Every row comes from one small tree of marks. The marks that hang from a mark follow it in brackets, in the order of their numbers. Every link used is in the known rows. Which tree was each row made from?
Known rows:
q196[q40[q24 q909] q89]: [  1 -19  15  -3 -13   0  -6  -3 -13   4   6  -9  -3  11 -10  33   2  -1
   7  14  -6   1   2   2 -17   4  22   2  -1 -17]
q909[q40 q196[q89] q823]: [ -4  -9  36   5   5  -2   0 -10 -80   3   0  -4  -2  12   1  59   8 -22
   2   7   2   1   4  -8   8  10   9  -1  -7  -4]
q24[q40[q909] q823]: [  0   9  -3 -13 -17   1  -2   3  28   1   3  -2  -2  -5  16  31  -4   7
  -7   9   3  -2  19  -3  11   8   1   4   1   3]
q909[q823]: [-1  3 14  8  3 -3  3 -2 -7  5  6 -3 -1  4  2 32  1 -7  1 -3  0  1  0 -2
  4  6  0  0 -2  5]
q909[q196[q40] q823[q89]]: [ -4   0  34  13  -3   3  -3   6 -65 -10 -14  -5  10  -1  -6  44  11 -22
   5   6   3   4  -5  -3  -6   9  10  -2  -5   2]
q89[q24 q823 q909[q40 q196]]: [ -3 -50   3 -16   7   3  -7   0 -22  -2 -12  -3 -10  16   6  30   3   8
   1  -4  16  -1   6  -7  -4   4   0 -10 -10 -14]
q89[q24 q196 q823]: [ -2 -61  -6 -11   2 -13   6   9 -35  -8   1  -3 -12  10  12  11  -3  17
  -1  -3  13   0   1   7  -9  -3   2 -17   2  -3]
q89[q823[q196[q40]]]: [ -8 -18  38  -9  -3  -8   0  12 -24  -1  -2  -5   6   7  -9 -10   1  25
  -3  -2   5   2  -3   6 -21  -1  10   1   4  -6]
q823[q89[q196] q909]: [-11 -30 -13   0   8   9   3   6 -26 -15 -11  -1  19  -9  -1   4  -3  33
  -6   3   0   0  -4   2  -1  -8  11  -6   6   3]
q909[q40[q24 q89] q823[q196]]: [ -2 -46   5   3   7  -2  -7   4 -79  23   6   1   8   2 -23  43   1   6
   0 -11 -22   1  -5   1  -1   8   0   2   1 -17]
q40[q89[q196]]: [ -9 -35 -26  -9   3  -2  -7   4 -51  -1   5   3  -4  -3  -6  -6  -6  16
   4  -3 -10   1   7   6  -3  -2  11  -4   5  -3]
q909[q40[q24] q196 q823[q89]]: [  1 -30  31  11   3  -3  -3   2 -94   5 -14  -2   9  -6 -10  82  11 -20
   4   1 -11   2  -9  -4   3  11  -8   0  -7 -11]
q40[q89]: [ -5 -26  -5  -6   3   0 -13   0 -29   4   4   3  -2  -1  -9 -11  -1  -1
   1  -3  -8   0   6   2  -1  -2   9   0  -1  -3]
q24[q40 q909]: [  1  16   7   0  -3   3   0  -2   2  -4   2   0  -5  -5 -15  -1  -2  16
   1   1  -6  -1  -3   4   7   0 -14   4   2   8]
q909[q40[q24]]: [  5 -20   4  -1   2   3  -1  -2 -36  13  -7   1   1  -2  -6  32   0   2
   3  -3 -13  -2  -9   0  -2   1 -10   3  -2 -21]
q89[q24 q196 q823 q909]: [ -7 -63 -27 -17   4  -4   3   7   2  -9   2  -5 -14  14  10   8  -8  40
   5  -4  13   0   7   2  -9   0   4 -13   1  -6]
q89[q823]: [ -6 -19  42 -11   0 -12  -2   3  -8   0  -1  -3  -5   4   4   7  -1  13
  -2   0   6   0   2   4 -10  -2   1   2  -1  -1]
q89[q24 q823[q40] q909]: [ -3 -33   4 -14  -1   8  -6   3  17  -6   7  -6 -17  13  10  -3  -2  22
   6  -3  15  -3   7  -3 -17   0   6  -9  -5  -7]
q823[q909[q196]]: [ -4   0 -11   4   8  15  -3  -3  -2 -14  -6   0  10   6   5  26   8   1
 -14  -3   0   0  -6  -5   0  -6   3  -3  -4   6]
q196[q40 q89[q24[q909] q823]]: [  0 -39  43  -9  -2  -3  -3  -5 -31  -8   3 -10 -10  25  -2 -12   4  10
   6  15  13   0 -10   3 -16  -2  20  -9  -2 -17]
q89[q823[q909]]: [ -9 -21  34 -10   7   0  -2   0  11  -5  -2  -3   4   8   7  12   0  24
 -11  -4   5  -1  -2   1 -10  -8   5   0  -1   1]
q909[q40[q24[q823[q89]]]]: [  5 -33  12  -6  -2   2  -1   3 -46   9 -11   1   7  -5   5  31   0  10
   2   6 -10  -2 -11  -2   1   5  -8   3  -1 -30]
q40[q24[q196]]: [  8 -24  -1   3  -4  -1  -7   4   6   0   4  -1  -3  -3  14  28   2  15
   4  -2 -21  -1 -17  -3  -4   3 -14   0  -6 -13]
q909[q40[q24] q196 q823]: [  4 -15  17  10   4   0  -1  -2 -74   8  -6  -1   0   4  -4  88  10 -22
   1  -6 -13   1  -9  -4   1  10 -12   1  -7 -11]
q24[q40 q196[q89] q909]: [  0   3  29  -3  -5   0  -8  -4   6 -11  12  -4 -10   0  10  -8  -1  35
   4  12 -10  -2  -5  -5  11   3  -6   0  -4   3]
q24[q40[q89[q909]]]: [ -7  -7 -15  -5  -3   7 -14  -1  14   3   4   1  -6  -7 -19 -11  -7  12
   2   0  -9  -1  15  -4   4   2   4   4  -1  19]
q196[q40[q24 q909] q89[q823]]: [ -4 -34  50 -12 -13 -10  -8  -1 -19   3   5 -12  -7  14  -7  39   1   9
   6  15  -1   1   3   4 -25   3  23   4  -2 -18]
q823[q40[q24] q89 q196 q909]: [ -5 -25   0   8  -1  18  -3  14 -39  -9   3  -2  26 -11 -19  -1   7  33
  -7  -1 -14  -1 -15   2 -20  -4   9  -2   8  -3]
q24[q823]: [  2  -5   0 -10  -6   2   2   2   6  -2   1   0   0   5  25   4  -1  11
  -3   7   2  -1  -4  -3   5   4   0   1   1 -14]
q89[q24 q909]: [  4 -31 -46  -3   4  11  -4  -2  36  -1   1  -2  -7  12   2  -3  -2   7
   3  -2  10  -1   3  -8   3   2   1 -10  -5  -4]
q909[q40 q196]: [ -1   0   7  -2   4   5  -2  -1 -64  -1 -14   2   1   1   0  33   6 -15
  -1  -1   0  -1   2  -4   3   4  -3  -1  -6 -12]
q89[q24 q196[q40]]: [  4 -30 -41   2  -1   7   7   8 -33 -10  -6  -2  -5  11   5  -1  -2   4
   4   0   8   0  -5   4  -9  -2   8 -18   3  -9]
q196[q89]: [ -3 -14  17  -2  -1  -6  -2  -8 -12  -3  11  -4  -4   9  -2  -9   1   0
   3  14   2   1   3  -3   1   1  16   0   1   4]

Write each row's tree:
[ -5 -40  -5 -13  -1   6  -4  10   4  -4  10  -6  -8  14  -1 -14   0  33
   2  -6  13  -1   6  -1 -20   2   9 -10   0  -6] => q89[q24 q823[q40 q196] q909]
[  2 -25 -48  -9  -5  18  -1   7  23  -5  10  -2  -4  14  16 -15  -1  27
   1   1  10  -2   1  -7  -2   6   6 -10   1 -15] => q89[q24[q823[q40 q196]] q909]
[ -7   0  18   0  -2  10  -2  -8   6  -1   7 -10  -5  19  -6   2  -3  15
  13  14   5   1   1  -8 -10   6  26   3  -2  -3] => q196[q40 q89[q909[q823]]]
[  2 -34  15   1  -8  -9 -10   8  -6   7   4  -6   4 -10  11  85   3   9
   5  -2 -16   1   4  -2   0  12  -4   1  -7 -17] => q40[q24[q196] q909[q823[q89]]]
[ -8 -28  38 -17   3  -3  -9  -3   5  -3   5  -6  -9   9  26   0  -5  43
   8   9   0  -2   4 -11  -1   4   9   0  -8 -15] => q24[q196[q89[q823 q909[q40]]]]
[  2  13  14  -2  -3   5  -6   2  15  -8   3  -1  -7  -7  12  -1  -2  35
   2   0 -13  -2  -7  -3  10   2 -18   1  -4   0] => q24[q40 q196 q909]
[ -1 -33  26  -1  -5 -10  -7  -4 -38 -14   4  -5 -10  13  -1  20  12 -20
  -4  12   9   2   5  -5   0   3   9  -9  -6  17] => q909[q196[q89[q24[q40] q823]]]
[  4 -30 -46   3  -4   0   6   6 -17  -9   2   0  -9   0   1   5  -3   3
  -2   0   4   0   4   3   5   0  -3 -16   4  16] => q89[q24[q40] q196]
[ -6 -71   9  -9   5  -3 -16   7 -34   6   8   0   8   3 -19  17   3  28
 -10  -9 -22   1 -11   6 -18  -6   5   2   2  -8] => q40[q24 q89[q823[q196 q909]]]
[  9 -22 -21  -5  -2  21  -5   4  20 -15   6   0  -3  11  52   2   4  19
  -8   1   5  -5 -11 -12   2   0   1 -16  -7 -18] => q89[q24[q196 q823[q40 q909]]]
[  4 -31 -29   1   6  10  -6   0  41  -2   6  -4  -9  14  25  22  -1  16
   6  -6   4  -1   0 -14   8   9  -2 -12 -11  -6] => q89[q24[q196] q909[q823]]
[ -9 -18  34  -8   6   0  -4   0  -8 -12  -5  -3   4   8   7  27   6  13
 -12  -3   6   0  -2   0 -11  -6   4   0  -4   4] => q89[q823[q909[q196]]]
[  0   2  11  -6   8   5   0  -3 -61  -2 -10   1  -1   4  -4  26   5   7
   2  -2  -2  -1  -8   4   5   1 -10   1  -3 -24] => q24[q909[q40 q196]]
[ -2   3  25  -3   3   8  -9   2 -27  -4  15  -2 -10   1  22  14   0  32
  10  -6 -13  -3  -9   0  -1   4  -6  -2  -5 -22] => q24[q196 q909[q823[q40[q89]]]]
[  0 -12   7 -15  -9  12 -13   9  -5  -7  -2  -1  -1   5  43 -10  -2  30
   3   6  -8  -2  -9  -8  -3   5   8  -2  -5 -31] => q24[q196[q40[q89]] q823]
[ -5   6  16   2 -10  -5  -4   3   3   4   1  -4   3 -13 -12  45  -2  -7
  -1   4   1   1  23  -1   8   9   3   3  -1  19] => q24[q40[q909[q823[q89]]]]
[ -2  -2  19  -8 -12   7   0   8 -28 -10   0  -1   4  -8  22  -8   0  15
   4  13   4  -3  -2  -3  -4   4   7   0   3 -15] => q24[q823[q40 q89]]
[ 11 -35 -21  -7  -4   5  -5   5  16  -8   2   0  -5  11  45   3   3   8
  -4   3   6  -2  -9 -10  10   5  -5 -15  -8 -19] => q89[q24[q196 q823]]
[ -6 -46  -9   0  10  11   3   5 -57  -4 -16   1  20 -10  -6  29  -3  34
  -4   1 -10  -2 -11   2  -3  -6   3  -4   4 -14] => q823[q89[q196] q909[q40[q24]]]
[ -7 -41  27  -9   9  -1  -2   6 -25   5  -2  -2  13   6  -8  20   1  37
 -14  -8  -5   0  -9   3 -15  -6   1   2   3 -12] => q89[q823[q196 q909[q40[q24]]]]
[ -2  -1 -20   0  -3  15  -7   1   6  -6  -7  -3  -3   6  -7  25   3   9
   8   0  -6   1  -5  -5 -13   5   1   4  -5  -8] => q89[q909[q196[q40[q24]]]]
[ -5 -14  15   1   6  -4   6   3 -48  -4   1  -3   3  -2  -7  24  -2  25
   7   1  -3   1  -9   8   5   3  -4  -1   5 -10] => q24[q909[q823[q89[q196]]]]
[ -1  -1   7 -17  -5  13  -5   2 -35  -5  12   1  -8   5  19  -9  -2  30
   5   4  -5  -4  -7   4  -3   1   1   2   3 -32] => q24[q823[q40[q89]] q909]
[ -2 -12  17  -8  -4  21  -7  10   9 -17 -14  -3  17   0  46  -4   0  44
  -5  11  -1  -2 -17 -12  -2   0  10  -4  -5 -27] => q24[q196[q40] q823[q89 q909]]
[ -3 -18   7 -14  -5   4   6   9 -48 -13  -8  -3   7  -1  15  -3  -4  45
   7  13   1  -1 -15   8   0   2   1  -1   7 -33] => q24[q823[q89[q196[q40]]] q909]
[ -7 -19  31 -11  -3   3 -12   5 -35   0  -6  -3  -3   6  -8 -13  -2   8
   5   0  -1   0   0   4 -21  -3  18   1  -1 -12] => q196[q40[q89[q823]]]
[  7 -32 -13  -2  -8  -2   1   9  -8   4   7  -1   6   2   4  22   3  18
  -4   2 -16   1 -17   1  -4   5  -9   3   4 -17] => q40[q24[q823[q196]]]
[ -7 -10 -21 -18  -8  15  -4   6 -20  -7  11   1  -9   2  25  -8  -8  34
   7   4  -3  -3   6  -2  -7   3  11   0   4 -18] => q24[q823[q40[q89[q196 q909]]]]
[ -9   1   1   2   1  19   0   1 -17 -10  19  -4  12   9  -6 -23   4  31
 -10   3  -1  -1  -2  -1 -15  -5  25  -3   8   5] => q823[q40 q196[q89] q909]
[  7 -31   3  -5  -6  -1  -2  -8  -7  -7  13  -5 -10  16   8  -6   3   5
  -1  19   7  -1  -4  -4  12   3   6  -8  -1  -1] => q196[q89[q24[q40 q823 q909]]]
[ -1 -40  -2   9   3  -6   5   6 -47  -4  -1  -3   4  -1   0  30   1  -3
   4   2   6   2  -1   0   6   6   5 -12   2   4] => q909[q823[q89[q24 q196]]]
[  5 -37 -39 -14   4  16  -1  -2  15   4  -6   0  -5  15  22   7  -4  17
   2   2  12  -3   1 -11   9   6   0  -9  -5 -27] => q89[q24[q823] q909[q40]]
[ -1 -58 -31  -4   0  -4  -9   6 -54   4   8   3  -5  -5 -12  21  -4  16
   5  -5 -26   1  -6   8  -9  -1   0  -2   4 -10] => q40[q24 q89[q196]]
